What can hang from each mark
reman: luzo ruki
zefa: vukid
kizazi: luzo ruki
ruki: reman vukid
luzo: kizazi reman
vukid: luzo ruki zefa
fono: vukid
resop: vukid

Each row was made from one small tree. Brackets hold a mark, then the marks that hang from it, in alphabetical order. Every link used is in the known rows. Write each row's tree.
Known rows
{vukid {luzo kizazi} {ruki reman} zefa}: [-4.149 -2.005  1.772 -4.788  6.564  3.045 -0.355 -1.049 -5.888  0.488
  0.796  2.272 -3.935 -0.223 -0.240 -2.875 -2.257  2.163 -2.477 -1.352
  1.840 -1.817]
{luzo kizazi {reman {ruki vukid}}}: [-1.067 -0.956 -4.167  0.147 -3.084 -2.252 -1.070 -0.066  2.385 -1.583
 -3.765 -0.882  1.565 -2.507 -1.139 -0.444  2.120 -3.637 -1.983  2.299
  3.020 -0.206]
{ruki reman {vukid luzo}}: [ 0.663 -1.717  0.849 -1.597  2.419 -0.163 -1.407 -0.043 -3.790  0.593
 -1.364  3.999 -0.382 -0.893  1.845  2.603 -3.152 -0.055 -0.719 -4.037
 -2.647 -1.683]
{ruki {vukid zefa}}: [ 0.459  0.769 -1.303 -0.713  1.661 -3.997 -0.377  1.897  2.981 -0.001
 -0.380 -1.801  1.270 -3.177  0.384 -5.194 -2.106  0.791  0.147 -2.619
 -1.080  0.564]
{luzo reman}: [ 1.418 -1.897 -2.185 -3.735 -4.745 -0.175 -0.767 -0.835  3.891  1.047
  0.399  1.132 -0.832 -4.298  1.128  0.190 -1.572 -2.923  2.286  0.897
  0.009  3.120]
{luzo kizazi}: [ 1.406 -2.075 -2.747 -4.449 -2.984  0.652 -1.141  4.247  2.666  1.915
  0.539 -0.906  0.466 -3.202  0.056  0.774 -0.555 -2.469 -1.688 -4.605
  5.261  1.757]
{luzo kizazi reman}: [ 1.445 -2.025 -2.613 -4.358 -5.267  1.138 -0.348 -0.171  3.716  1.656
 -0.622  0.951 -1.153 -3.492 -0.091  1.595  0.312 -4.675  0.067 -1.292
  4.755  2.224]
{luzo {kizazi {ruki vukid}} reman}: [-0.443 -0.831 -2.613 -1.092 -5.020 -1.941  2.292 -1.237  2.532  2.543
 -2.959 -0.534  2.670 -1.878  0.119  1.558 -0.027 -3.275 -1.291  2.159
  6.808  0.956]
{reman {ruki {vukid luzo}}}: [-1.062 -2.094 -3.679 -0.587  2.477 -0.812 -2.641  2.970 -3.685 -0.580
 -0.644 -2.490  1.573 -0.553  0.114 -2.461 -1.170  0.553 -1.722 -0.616
 -2.397  0.468]
{fono {vukid {luzo reman} ruki zefa}}: [-3.063 -1.815 -1.862  0.263  4.504  0.998 -0.052 -5.230 -4.348  1.495
  2.322 -1.857 -3.591 -0.963 -0.467 -7.331 -1.382 -0.118  1.427  3.214
 -5.219  2.029]
{ruki {reman luzo} {vukid zefa}}: [ 0.298  0.366  1.396 -1.536  6.909 -0.475 -0.036 -0.424 -1.835  0.459
 -1.714  2.823 -1.323 -0.842  1.454 -0.452 -3.020  1.198  1.051 -2.980
 -3.160 -3.011]
{fono vukid}: [ 1.816 -1.458 -2.704  0.472 -1.579 -1.387 -1.769  1.379  2.494  2.431
  1.624 -2.453  1.243 -3.939  0.585 -0.406 -1.494 -2.800  1.013 -3.269
 -3.086  2.046]
{luzo {kizazi ruki} reman}: [-0.398 -1.919 -2.045 -4.998 -5.374  0.951  1.595 -0.628  3.057  3.441
 -0.586 -0.338  1.326 -2.413  0.365  2.454 -0.715 -3.458 -0.146  2.398
  7.495  2.642]
{kizazi {luzo reman} ruki}: [ 0.676 -2.275 -0.824 -5.157 -2.122  3.323  0.863 -1.700  6.426  2.512
  1.351 -0.451  2.124 -3.233  3.806  3.011 -3.291 -1.699  2.067  4.050
  3.923  4.727]
{luzo {kizazi {ruki reman vukid}}}: [-0.868 -0.599  0.800 -1.462 -1.136 -2.129  1.230 -0.374  1.304  1.720
 -3.465  2.393  3.426 -1.575  0.539  4.673 -1.551 -0.563 -2.664 -0.345
  5.358 -2.567]
{zefa vukid}: [ 2.013 -0.399 -3.011 -1.583 -1.872 -2.435 -0.295  1.178  1.497  1.131
  0.887 -1.257  0.634 -2.734  0.593 -0.392 -1.571 -2.318 -1.174 -3.299
 -2.604  2.411]
{fono {vukid ruki zefa}}: [-2.961 -0.361 -1.615  1.367  3.300 -2.918 -0.549 -1.091  0.467  1.119
  2.312 -4.191 -0.273 -3.574 -0.404 -8.300 -1.383  1.202  0.328  0.981
 -3.723  0.899]
{zefa {vukid {luzo kizazi} {ruki reman}}}: [-2.243 -2.382 -0.323 -1.839  3.362  1.828  0.646 -2.023 -7.322  0.370
  0.160  2.669 -2.621  1.416 -0.104  1.113 -0.744 -0.838 -4.713 -2.625
 -0.473 -1.430]
{vukid {ruki reman} zefa}: [-3.538 -0.733  2.375 -3.035  3.927 -1.254 -0.395 -1.901  0.318 -0.672
  0.949  2.224 -1.822 -3.438  0.787 -4.680 -3.645  3.672  0.419  2.237
 -1.769 -1.712]
{resop {vukid {luzo {kizazi ruki}} zefa}}: [-2.655 -0.619 -2.840 -3.434  3.609  4.890  1.404  0.326 -5.100  4.533
  1.125 -4.408 -0.772 -0.562 -0.917 -4.089 -2.380 -0.939 -1.465 -2.323
  5.267  3.209]

Which tree is each row?
[-0.599 -1.762 -1.989 -2.020 -1.448 -0.366  1.724 -2.215 -2.807  3.153
 -0.767 -0.276  1.467 -0.281  1.719  0.465 -2.204 -1.190  0.626  3.102
  1.435  2.606]
{kizazi {ruki {vukid {luzo reman}}}}
[-2.511 -1.647 -3.156 -5.415  4.074  3.136 -2.513 -1.040 -2.556 -0.077
  0.320 -1.090 -3.274 -0.313 -1.443 -2.980  0.292 -1.297 -0.785  1.866
  1.669  2.000]
{vukid {luzo kizazi {reman ruki}} zefa}
[ 0.440 -1.836  0.430 -2.138  2.094  1.191 -0.663  0.694 -3.779  0.714
 -1.998  3.860 -0.619  0.064  0.654  4.030 -1.274 -1.445 -2.969 -5.885
  1.829 -2.277]
{ruki reman {vukid {luzo kizazi}}}
[-4.647 -1.179 -0.094 -1.249  6.271  5.093  0.618 -2.710 -7.253  0.576
 -0.679  0.565 -4.096 -1.638 -1.338 -5.347 -2.221  0.856 -2.168 -2.037
  1.193 -0.853]
{resop {vukid {luzo kizazi} {ruki reman} zefa}}
[-1.375 -2.321 -3.220 -0.711 -0.525  0.264  1.555 -3.740 -5.604  0.948
  1.527 -0.034 -3.065  0.390  0.316 -3.607 -0.856 -1.908 -0.636  2.106
 -3.674  2.906]
{zefa {vukid {luzo reman} ruki}}
[-2.050 -0.097 -3.673 -1.221  6.426 -0.203 -1.120  3.563 -2.198 -0.710
 -1.783 -3.630  0.338  0.976 -1.525 -3.863  0.889  0.495 -2.515 -1.893
  1.503 -1.929]
{reman {luzo kizazi} {ruki {vukid zefa}}}
[ 0.080 -1.452 -2.903 -0.084  0.307  0.430 -2.025 -0.961  5.713 -2.257
 -2.234 -0.932  2.465 -2.806  2.313  0.329 -0.715 -1.952  0.352  3.528
 -0.670  1.412]
{kizazi {luzo {reman {ruki vukid}}}}
[-0.223 -0.620 -1.661 -2.575  4.429  0.552 -0.289  2.037 -3.178  0.894
  0.258 -1.775 -0.998  0.561 -0.582 -3.958 -0.912 -0.582 -2.594 -6.176
  2.909  0.694]
{ruki {vukid {luzo kizazi} zefa}}
[-1.996 -0.042 -3.138 -0.543  6.948 -1.726 -1.641  2.941 -2.082 -0.495
 -0.961 -3.656  0.944 -0.066 -0.192 -5.694 -1.039  1.935 -0.046  0.427
 -3.032 -0.907]
{reman luzo {ruki {vukid zefa}}}
[-1.814 -2.435 -3.446 -1.622  1.507  1.170  1.142  1.086 -6.786  1.180
  1.870 -2.435 -1.622  1.529 -0.939 -2.681  0.279 -1.658 -4.620 -3.168
  1.113  1.611]
{zefa {vukid {luzo kizazi} ruki}}
[-1.368 -1.759  1.033 -5.449 -1.607  0.587  0.528  0.335  1.728  3.206
 -0.993  2.510  2.083 -2.213  0.963  5.435 -2.656 -0.729 -1.556  0.036
  6.049 -0.885]
{luzo {kizazi {ruki reman}}}
[-3.323 -1.889 -2.259 -0.571  4.207  2.118  0.427 -4.364 -4.702  1.716
  1.476 -2.080 -4.140 -0.004 -1.386 -6.115  0.578 -2.009 -0.925  1.062
 -0.690  1.510]
{fono {vukid {luzo kizazi reman} ruki zefa}}
[-1.905 -0.469 -1.016 -2.669  2.491 -0.930  1.884 -3.502 -2.733  2.708
 -0.027 -0.817  0.182  0.542  0.901 -3.648 -2.799  0.294  1.029  3.156
  0.430  2.395]
{kizazi {ruki {vukid {luzo reman} zefa}}}
[-2.346  0.830 -2.342  0.071  3.714 -4.519 -2.317  1.764  1.790 -1.928
 -1.142 -3.070  2.132 -2.780 -0.732 -6.220 -0.996  1.712 -0.701  1.146
 -2.144 -0.390]
{reman {ruki {vukid zefa}}}
[-0.373 -0.658 -2.831 -2.205  3.916  4.043 -0.800  0.354 -4.095  2.340
  1.866 -3.157 -2.681 -2.469 -0.097 -6.343 -3.357 -0.293  1.077 -4.159
 -1.661  3.817]
{resop {vukid luzo zefa}}
[ 0.586 -2.246 -4.342 -1.975 -0.525  5.912 -0.686  2.336 -4.600  2.952
  0.442 -2.354 -1.785 -1.847 -0.734 -1.111 -0.919 -3.742 -1.766 -6.940
  3.671  3.398]
{resop {vukid {luzo kizazi}}}
[ 0.023 -2.377 -2.583 -5.640 -0.180  3.047  1.324  4.196 -1.762  4.800
  0.706 -2.745  1.475  0.144  0.645  2.408 -1.007 -1.142 -1.273 -1.791
  6.708  1.756]
{reman {luzo {kizazi ruki}}}
[-2.487 -0.189  2.519 -2.997  6.392 -1.041  0.700 -2.497 -4.100  1.937
 -0.678  2.003  0.646  0.487  1.572 -0.284 -4.829  3.123 -0.339  0.471
 -0.647 -1.437]
{kizazi {ruki reman {vukid luzo zefa}}}
[ 0.732 -3.502 -3.015 -5.433 -2.007  4.442 -0.615 -0.003 -1.698  2.183
  0.621  1.202 -3.008 -0.763 -0.050  1.939 -0.162 -4.295 -0.766 -2.717
  3.711  3.610]
{vukid {luzo kizazi reman}}
